Each row comes from the steps of one walk. Every step used is in the known rows, and no mark comes twice. Write the walk behind each row, first mark first.
Known rows:
a-k: [ 0.19 -2.47  1.64 -0.25  1.61  1.04  1.96  2.21  0.00  1.40 -0.38  2.99
 -2.19  0.86 -1.06  1.82  1.59  1.83 -1.85  1.91 -0.89]
x-d: [ 0.47 -0.42 -4.56 -0.41 -0.57  2.14  1.41 -2.80  1.45  0.94 -1.02  0.34
 -0.03 -2.28 -0.11 -1.09  2.11  1.20 -1.17 -2.11 -0.03]
m-g-d: [ 0.17 -0.77  0.47 -1.56  0.55  0.08 -1.24 -0.40  0.40  2.24 -0.01  1.98
  0.71 -0.14 -1.87  0.89  0.42  3.00 -0.02 -0.15 -0.89]
k-a-g-d: [-1.53 -1.09 -0.37 -2.51  1.92 -0.35 -1.30  2.10 -0.65 -0.62 -2.54  1.82
  2.60  2.69 -1.37  1.63  4.06  0.95 -1.25  2.03 -2.09]
m-g-d-k: [-0.66 -0.07 -2.03 -1.24 -0.95  1.13 -0.17  1.41  0.06  2.19 -1.98  2.19
 -1.17 -0.15  0.21  0.80  1.31  3.09  0.98  1.72 -2.36]
x-d-k-a: [-0.73 -0.66 -9.10 -0.97 -3.00  1.57  1.30 -0.31  0.97  1.39 -4.24  1.06
 -1.46 -1.78  2.52 -0.64  4.84  0.81 -0.29  0.61 -2.36]
g-m: [-0.39  1.26  1.41  2.60  2.72  0.17 -0.29 -1.47 -1.28 -1.13 -0.94 -0.23
 -1.17  0.53  1.26 -0.33  0.59  0.34 -0.12 -1.40  0.65]
d-g-m: [-0.88 -0.40 -1.93  1.22  0.96  0.60 -0.48 -0.26 -2.17 -1.35 -2.85  0.11
 -0.48  0.53  3.25 -3.86 -0.76 -0.14  0.69  0.60 -1.65]
d-x-a-k: [ 0.40 -4.07 -1.84  0.10  0.41  4.44  0.23  0.05 -0.02  1.65 -1.26  0.37
 -3.49  0.93 -0.69  1.41  0.63  0.77  0.62  2.17  1.10]
d-x: [ 0.18 -0.93 -1.95 -0.90  0.40  2.42  0.50 -0.48  0.97 -0.42 -1.52 -0.46
 -0.81  1.33 -0.77 -1.08 -0.62 -2.12  3.30  1.63  2.59]
a-k-d-g-m: [-1.45 -1.76 -1.20  0.68  2.18 -0.14 -0.02  2.87 -2.11  1.06 -5.62  3.55
 -2.74  3.65 -1.26 -0.68  1.28  0.64 -2.63  3.32 -2.16]
k-d: [-1.03  1.16 -1.41  0.20 -0.23 -1.74 -1.74  1.24 -0.33  0.84 -3.26  0.51
 -0.33  2.62 -2.94  0.83  0.42 -1.20 -1.63  0.94  0.06]
a-k-m-g: [ 1.51 -3.34 -0.89  0.45 -0.82  0.11 -0.89  0.52 -0.07  5.74 -0.65  4.81
 -3.15  1.10 -1.88  1.83  1.16  5.83 -0.36 -1.34 -1.38]
m-g-a-k: [-0.33 -3.49  1.74  2.44 -0.03  1.79 -1.76  0.52 -2.32  1.77 -0.10  2.92
 -2.03 -1.95 -1.59  0.76  0.99  3.97 -0.51  1.03  2.57]
x-a-k-m-g-d: [ 0.91 -3.88 -1.43  0.27  0.37  1.34 -1.93 -0.21 -1.04  5.93 -0.22  3.45
 -3.25  0.84 -1.48  3.24  2.36  6.81 -2.71 -1.52 -3.53]
m-g: [ 1.03 -1.30 -0.81  0.09 -2.73  0.31 -2.30 -1.26  0.18  2.76 -0.05  1.02
 -0.06 -1.41 -0.91  0.17 -1.39  3.13  1.36 -0.98  0.95]
x-a: [ 0.08 -1.43 -1.59  1.46 -1.58  1.29 -2.06 -1.45 -0.95  1.32  0.45 -1.63
 -0.85 -1.32  1.02  1.21 -0.23  1.53 -1.20 -1.22 -0.80]
m-g-d-x-a-k: [ 0.56 -4.15 -1.12 -1.95  0.85  3.76 -0.86 -0.13  0.47  3.67 -1.17  2.57
 -2.39  0.52 -2.49  1.92  1.03  3.68  0.37  1.77 -0.07]
d-x-a: [ 0.19 -2.10 -3.51  0.33 -0.96  3.51 -1.24 -1.64  0.01  0.59 -1.07 -1.96
 -1.71  0.12  0.21 -0.15 -0.78 -0.85  2.16  0.64  1.73]

Write each row's walk:
[-2.14 -0.53 -2.31  0.54  0.41  4.04 -0.91  1.70 -1.57 -0.20 -2.45 -0.15
 -0.68  0.94  1.57  2.08  2.67  3.19 -1.29  2.10 -3.78]	x-a-g-d-k
[ 1.00 -2.95  0.12 -1.04  1.84  0.06 -0.04  1.21 -0.09  5.22 -0.79  5.56
 -2.62  2.16 -2.54  2.30  2.68  5.74 -1.58 -0.58 -2.81]	a-k-m-g-d
[-1.02  0.39 -2.89 -0.82  0.09  0.43 -1.22  0.97  0.35  0.52 -4.67  0.02
 -0.95  3.72 -3.55 -0.21 -0.07 -3.08  1.32  2.42  2.11]	k-d-x
[-1.70 -0.61 -4.64 -0.32 -2.66  0.92 -0.80  3.13 -0.99 -0.40 -4.69  1.11
 -0.35  1.42  2.32  1.07  3.19  1.01  1.24  3.76 -2.36]	d-k-a-g
[ 0.98 -3.51 -1.38 -1.85  2.04  1.71  0.24  0.90  0.63  4.86 -1.93  5.19
 -3.35  3.09 -3.25  1.39  2.32  4.03  0.94  0.51 -0.97]	a-k-m-g-d-x
[-0.55 -2.56 -1.06  1.39 -0.21  0.83 -1.69  1.56 -1.38  3.03 -2.45  1.42
 -3.13  1.65 -2.47  3.58  1.74  2.36 -4.22  1.42 -1.74]	x-a-k-d
[-0.44 -0.62 -8.71  2.92 -3.28  2.93 -0.73 -2.34 -1.10  3.18 -3.47  1.79
 -3.25 -3.15  1.85 -1.91  3.70  4.53  0.95 -2.43 -0.33]	x-d-k-m-g-a
[ 1.60 -4.34 -2.54  1.48 -2.24  1.48 -2.82 -0.86 -0.99  6.32 -0.15  2.68
 -3.81 -0.16 -0.60  2.83  0.88  6.75 -1.58 -2.21 -2.05]	x-a-k-m-g
[-0.73 -0.97 -3.51 -2.19 -1.79 -0.50 -1.18  2.03 -0.09  2.47 -3.13  2.60
 -0.68  0.28  0.47  1.30  2.76  2.53  0.79  2.15 -2.83]	m-g-d-k-a
[-1.14 -0.60 -0.59  1.05  1.35 -0.08 -2.43 -0.12 -2.04 -1.05 -3.14  0.85
  1.34  2.18  0.51  0.95  2.89  1.50  0.03  0.24  0.26]	k-a-g-m
[ 1.55 -0.94 -2.78  0.69 -2.61 -1.14 -3.07 -1.93 -0.09  4.82 -0.51  2.03
 -1.07  0.36 -0.78 -0.03 -0.49  4.60  1.64 -3.58 -0.50]	k-m-g
[-0.70 -3.65 -6.80  1.17  0.31  2.96  0.85 -0.88 -1.96  1.46 -3.23  3.14
 -2.40 -1.56  1.22 -4.21  3.72  2.86 -1.85 -0.33 -1.80]	x-d-g-a-k-m
[-1.59 -0.29 -3.91  1.04  0.14  3.07 -1.72  1.13 -1.93  1.42 -2.66  0.66
 -1.58  2.11  1.67  2.05  3.19  4.39 -1.03  0.27 -4.83]	x-a-g-d-k-m
[-1.65  0.03 -7.79  1.09 -0.94  3.17  0.54 -0.96 -0.49 -0.14 -5.87  1.21
 -1.18 -0.64  2.84 -0.59  5.47  2.27 -0.23  0.14 -1.62]	x-d-k-a-g-m
[-0.86 -2.09 -1.21 -0.94  1.77  1.38  0.72  2.89  0.45  1.82 -4.52  3.02
 -3.00  4.34 -4.29  1.53  1.61 -0.94 -0.67  4.08  1.27]	a-k-d-x
[-1.31 -0.24 -4.92 -0.70 -2.67 -0.65 -0.01  2.72 -0.59  0.43 -3.66  0.70
 -1.49  0.53  2.92  0.67  2.92 -0.51  0.92  2.97 -2.36]	d-k-a
[ 0.23 -1.41 -1.15 -2.53  0.79  2.14 -0.74 -0.55  1.23  1.80 -1.36  1.62
 -0.10  0.87 -2.55 -0.16 -0.02  1.08  2.51  1.12  1.22]	m-g-d-x
